Every row comes from one small tree of marks. The marks that hang from a mark follow it in brackets, in alphabetical order. Every link used is in the known rows. Which tree was each row made from?
Known rows:
kenapo{fotad{pekib pifi renakiv}}: [ 40 -10 -37  14  11 -35  -5  33  19  -7  27  14   2 -15  24 -15  -1 -14
  -2   0  14   0  62 -46]
zibi{sedoz{ratogu}}: [ 21   6  14   2   2  14  15   5  15  -8  33   6   2  24  18  -3  -7  -3
 -27  13  10   8  -8   5]
pifi{ratogu}: [ 36  -7  -6  -2 -20   3   2   3 -24   6   0  -6  13   4  12   6   0  -6
  10   2   3  -1  11   5]
fotad{kenapo}: [ -6   1   2  -7  -3   3  -7  10 -17 -21   1  -1   1  16   6  -5  -1   4
   4   3  -6   5  -4 -14]
sedoz{ratogu}: [ 6  9 18  7  1 22  9  3 12  1 27  3  2 20  8 -6 -8 -9 -1  4  2 -2  5 -6]
nalel{mige{ratogu{sedoz{zibi}}}}: [ -6  -8   5 -14   0  24   3   9  27  -3  -9  -4   7 -52   3 -38  -8  -7
  16  21  11  -9 -10   9]
pekib{fotad{kenapo pifi renakiv}}: [ -3  -2 -26   1   6 -24  -3  36  -1 -16  39   6   8  11  16 -44  -8 -16
 -14  18  17   3  58 -44]
fotad{kenapo pekib renakiv}: [ 32 -10 -28  -5  13  -1 -16  23 -13 -23  28   4  -4  14  24 -31   0   3
   0  -3   2  12  26 -48]
ratogu{mige sedoz}: [ -3 -10   4   7   9   4   7   0 -17  -8 -45  -4  25 -27 -15 -32  13  22
  20  24 -16  -4  25  14]
zibi{sedoz{ratogu{mige}}}: [ 26   0  13   5  -7  24  18   3   4 -18  13   4  16  15  17 -10  -1  10
 -12  25   1   9   3   3]
renakiv{fotad{kenapo pekib pifi zafuzo}}: [ 32  -5 -45   0 -17 -29  -9  28 -20 -17  42   7   2  25  -6 -24   6 -11
   0   3  22  13  44 -48]
nalel{mige{ratogu{sedoz}}}: [-16  -2   5  -4  -2  19   2   4  18  13 -25  -3   1 -35   1 -32   1  -5
   7  29  -4 -10 -15   9]
fotad{zafuzo}: [ 13   2  -6   1   2  10   0   3 -17   7  15   7 -11   5   0 -12  -5  -5
  -7   4  14   3   8 -21]
kenapo{fotad{pifi zafuzo}}: [ 15   3 -14  15  -5 -23   5  23  -3   2  14  14  -3  -6   6  -1  -7 -18
  -7   9  21  -4  39 -34]
ratogu{mige sedoz{zibi}}: [  8 -15   4  -4  10  10   8   5 -10 -22 -28  -5  31 -44 -16 -39   5  20
  31  15  -1  -3  30  10]
sedoz{ratogu{mige} zibi}: [ 24  -3  17   2  -6  36  14   6   8 -26  23   0  21  -8   7 -18 -10   2
  22   7   9   1  21 -12]
nalel{mige{ratogu}}: [ -5   2   0  -7 -19  25  -2   2  25  11  -1  -1 -10 -18  15  -6  -6 -14
   1  17   2  -4 -31  -4]
fotad{kenapo pekib pifi renakiv zafuzo}: [ 54  -6 -45  -1   5 -14  -9  37 -25 -18  70  20  -6  12  20 -56  -5 -12
  -9   4  20  10  66 -78]
ratogu{mige}: [  8  -6  -1   4 -10  10   3  -3 -11 -11 -21  -3  14  -9  -3  -6   6  13
  14  12  -9   2  12  -1]
mige{ratogu{sedoz{zibi}}}: [ -7  -6  -1 -11  -1  23  -1   6  12 -15  -1   1  17 -48  -9 -29   0  11
  17  10  13  -1  10   5]
pifi{ratogu{sedoz}}: [ 26 -11  -2   1  -2  -3   6   5 -32   9 -24  -8  25 -13  -2 -19   6   3
  17  13  -4  -7  26  19]
pekib{fotad{kenapo pifi zafuzo}}: [  7   5 -11  -2 -10 -21  -3  34 -19   1  45   8  -1  14  -2 -33 -12 -14
 -15  23  32   8  33 -42]
pekib{fotad{kenapo renakiv zafuzo}}: [  2  -3 -22   0  16   7 -10  30 -25  -6  28   3 -10  25  23 -45 -13 -12
 -16  20  25  11  35 -54]
zafuzo{fotad{renakiv}}: [ 15   4  -8   9  14  16   4  -2   3 -15   9   5   9  21  27 -34  -3  -9
 -10   1  14   3  43 -24]
kenapo{fotad}: [ -7  -2   2  10   3 -10  -2  10  11  -1 -26  -1   0  -5  11  24  -3  -3
   4   2   4  -2   1  -3]
pekib{fotad{pifi{ratogu{sedoz}} renakiv}}: [ 28 -14 -28   9  10 -31   9  30 -17  12  14  -2  31 -19   9 -58  -1 -18
  -1  29  17  -9  87 -11]
fotad{pekib}: [ 35  -6 -10  -4   0  -8  -9   9   4   6  20   1  -5  -5   0  -1   2   8
   2  -6   8   9  -2  -9]
renakiv{fotad{pifi zafuzo}}: [  4  -1 -37  11 -14 -21   7   8  -8  -2  21   6   5  14 -12 -17   5 -23
  -5   8  18   0  52 -25]
mige{ratogu{sedoz}}: [-18  -2  -2  -1  -3  19  -3   1   4   0 -16   2  12 -30 -11 -24   8  13
   6  19  -2  -2   6   7]

Write each row's tree:
[-12  -4 -15  -2  13  -2 -10  26  -6 -12  15  -4   1  18  22 -32  -9  -6
  -8  15  11   8  27 -34] | pekib{fotad{kenapo renakiv}}
[ 43 -23  -2  -5 -10  11  11   8 -35 -17 -28 -11  45 -40  -3 -32   4  14
  41  17   3  -4  42  14] | pifi{ratogu{mige sedoz{zibi}}}
[ 44  -1 -17  -3  11  10 -12  17 -10 -30  29   4   6  31  34 -41  -3   3
  -6  -3  16  17  36 -48] | zafuzo{fotad{kenapo pekib renakiv}}
[ -2   0 -35   4 -19 -18   0  19 -23 -22  23   6   7  30  -6 -22   4 -19
  -1  10  13   5  47 -38] | renakiv{fotad{kenapo pifi zafuzo}}
[ 10  -5 -24  16  19   7  -2  19  -8  -2  -4  10 -10   5  31 -14  -8 -17
  -7   7  15  -1  42 -47] | kenapo{fotad{renakiv zafuzo}}
[ 27  -9 -36   8 -34 -29   9   7 -15  -5   6  -6  29  12   0   3  10 -24
  12   5   6  -5  55   1] | renakiv{fotad{pifi{ratogu}}}
[ -3   3  -1  -5  -1   3 -10  25 -25   2  21  -2  -9  22   5 -20 -13  -3
 -12  19  27  13   1 -30] | pekib{fotad{kenapo zafuzo}}
[ 50  -9 -37   3  17   7  -9  17 -15   6  43  12 -15   3  19 -38  -4  -6
 -11  -2  20   9  39 -54] | fotad{pekib renakiv zafuzo}
[ 76 -16 -44  -4 -14 -22  -8  36 -32 -20  53   7  18  11  31 -37   0 -12
   6   2   7   5  68 -53] | fotad{kenapo pekib pifi{ratogu} renakiv}
[ 38  -6 -47   7 -13 -31  -2  17  -4   4  42   8   0   8 -11 -19   7 -16
  -4   1  26   8  48 -33] | renakiv{fotad{pekib pifi zafuzo}}
[ 48   7  -6  -4 -14 -21  -6  22  -4 -25  47   9  13  23  10 -29  -2   2
  -5  -1  22  14  33 -35] | zafuzo{fotad{kenapo pekib pifi}}
[ 33 -17  -2   5 -12   6   9   2 -43  -2 -44 -10  39 -23  -4 -26  13  15
  31  25 -13  -5  36  16] | pifi{ratogu{mige sedoz}}
[ 37 -17  -1  -9   0   2   7  10 -24  -8  -8  -9  31 -30  -1 -24  -2   1
  27   4  10  -5  30  17] | pifi{ratogu{sedoz{zibi}}}
[ 49  -2 -19   4  15   6  -6   7   7 -10  30   5   4  14  28 -36  -1  -1
 -10  -5  21  12  40 -33] | zafuzo{fotad{pekib renakiv}}
[ 24  -8 -40   5 -14 -41  -3  14  15  -5  25   1  10   3 -12  -5  11 -10
   4  -3  13   6  41 -13] | renakiv{fotad{pekib pifi}}
[ 16   5 -15  -2 -12 -10   1  23 -29 -15  42  15  -2  16   2 -30  -6 -11
  -8   9  13   3  33 -46] | fotad{kenapo pifi zafuzo}
[ 82 -16 -47   2 -10 -24  -1  25 -16  -1  54   8  16  -6  25 -31   2 -16
   3  -1  13   1  72 -39] | fotad{pekib pifi{ratogu} renakiv}
[ 53   2 -27   0   3 -15  -6  27  -4 -33  55  14  13  24  28 -53  -2  -7
  -9   1  21  12  66 -59] | zafuzo{fotad{kenapo pekib pifi renakiv}}
[ 50  -3 -23  10  -3 -33  -4  32   1   9  34  16  -7 -10   6  -3  -5 -11
  -5   4  29   5  36 -42] | kenapo{fotad{pekib pifi zafuzo}}
[  2  -2 -26   8  11 -28   3  25  16   5  39   7   7  -5  10 -38  -7 -21
 -18  16  21  -2  62 -29] | pekib{fotad{pifi renakiv}}
[ 56  -8 -42   2 -14  -3   3  30 -54 -18  50  13  11  22  32 -48  -6 -25
  -2  12  13   0  78 -64] | fotad{kenapo pifi{ratogu} renakiv zafuzo}
[ 40  -6 -13   7   5  -9 -11  23  -4  11   8   6 -15  -3  12  10  -5   0
  -1   0  25   9   5 -33] | kenapo{fotad{pekib zafuzo}}
[ 29  -9 -36   4  -5  -7  -8   8  -9   6  16  -2  -7  16  -6  -6   6  -6
   0  -2  21  13  20 -23] | renakiv{fotad{pekib zafuzo}}
[ 40   4   3  -8  -5   3 -12  13  -9 -22  22   0   7  30  15 -15  -2  12
  -1  -3  18  19   3 -24] | zafuzo{fotad{kenapo pekib}}
[  7  -2 -30   2   3 -15   0  25 -11 -31  36  13   8  13  19 -42  -2 -14
  -5   7  -2  -1  60 -50] | fotad{kenapo pifi renakiv}
[ 46 -11 -33  12  21  -2 -11  27  -4   3  16  11 -15  -1  30 -15  -7  -9
  -6   1  23   7  38 -56] | kenapo{fotad{pekib renakiv zafuzo}}
[ 16  -1 -34   9  11 -18   4  29  -2  12  52  14  -3   1  11 -50 -12 -27
 -24  19  35   2  69 -50] | pekib{fotad{pifi renakiv zafuzo}}
[ 12  -3 -25   0  12  18  -7  18 -35 -22  24  10  -9  26  25 -41  -7 -10
  -7   8   6   6  38 -59] | fotad{kenapo renakiv zafuzo}
[ 36 -10 -12  -2 -38 -19   2  31 -36 -12  10  -7  35   4   7 -20  -2  -1
  16  31  11   6  46 -17] | pekib{fotad{kenapo pifi{ratogu{mige}}}}
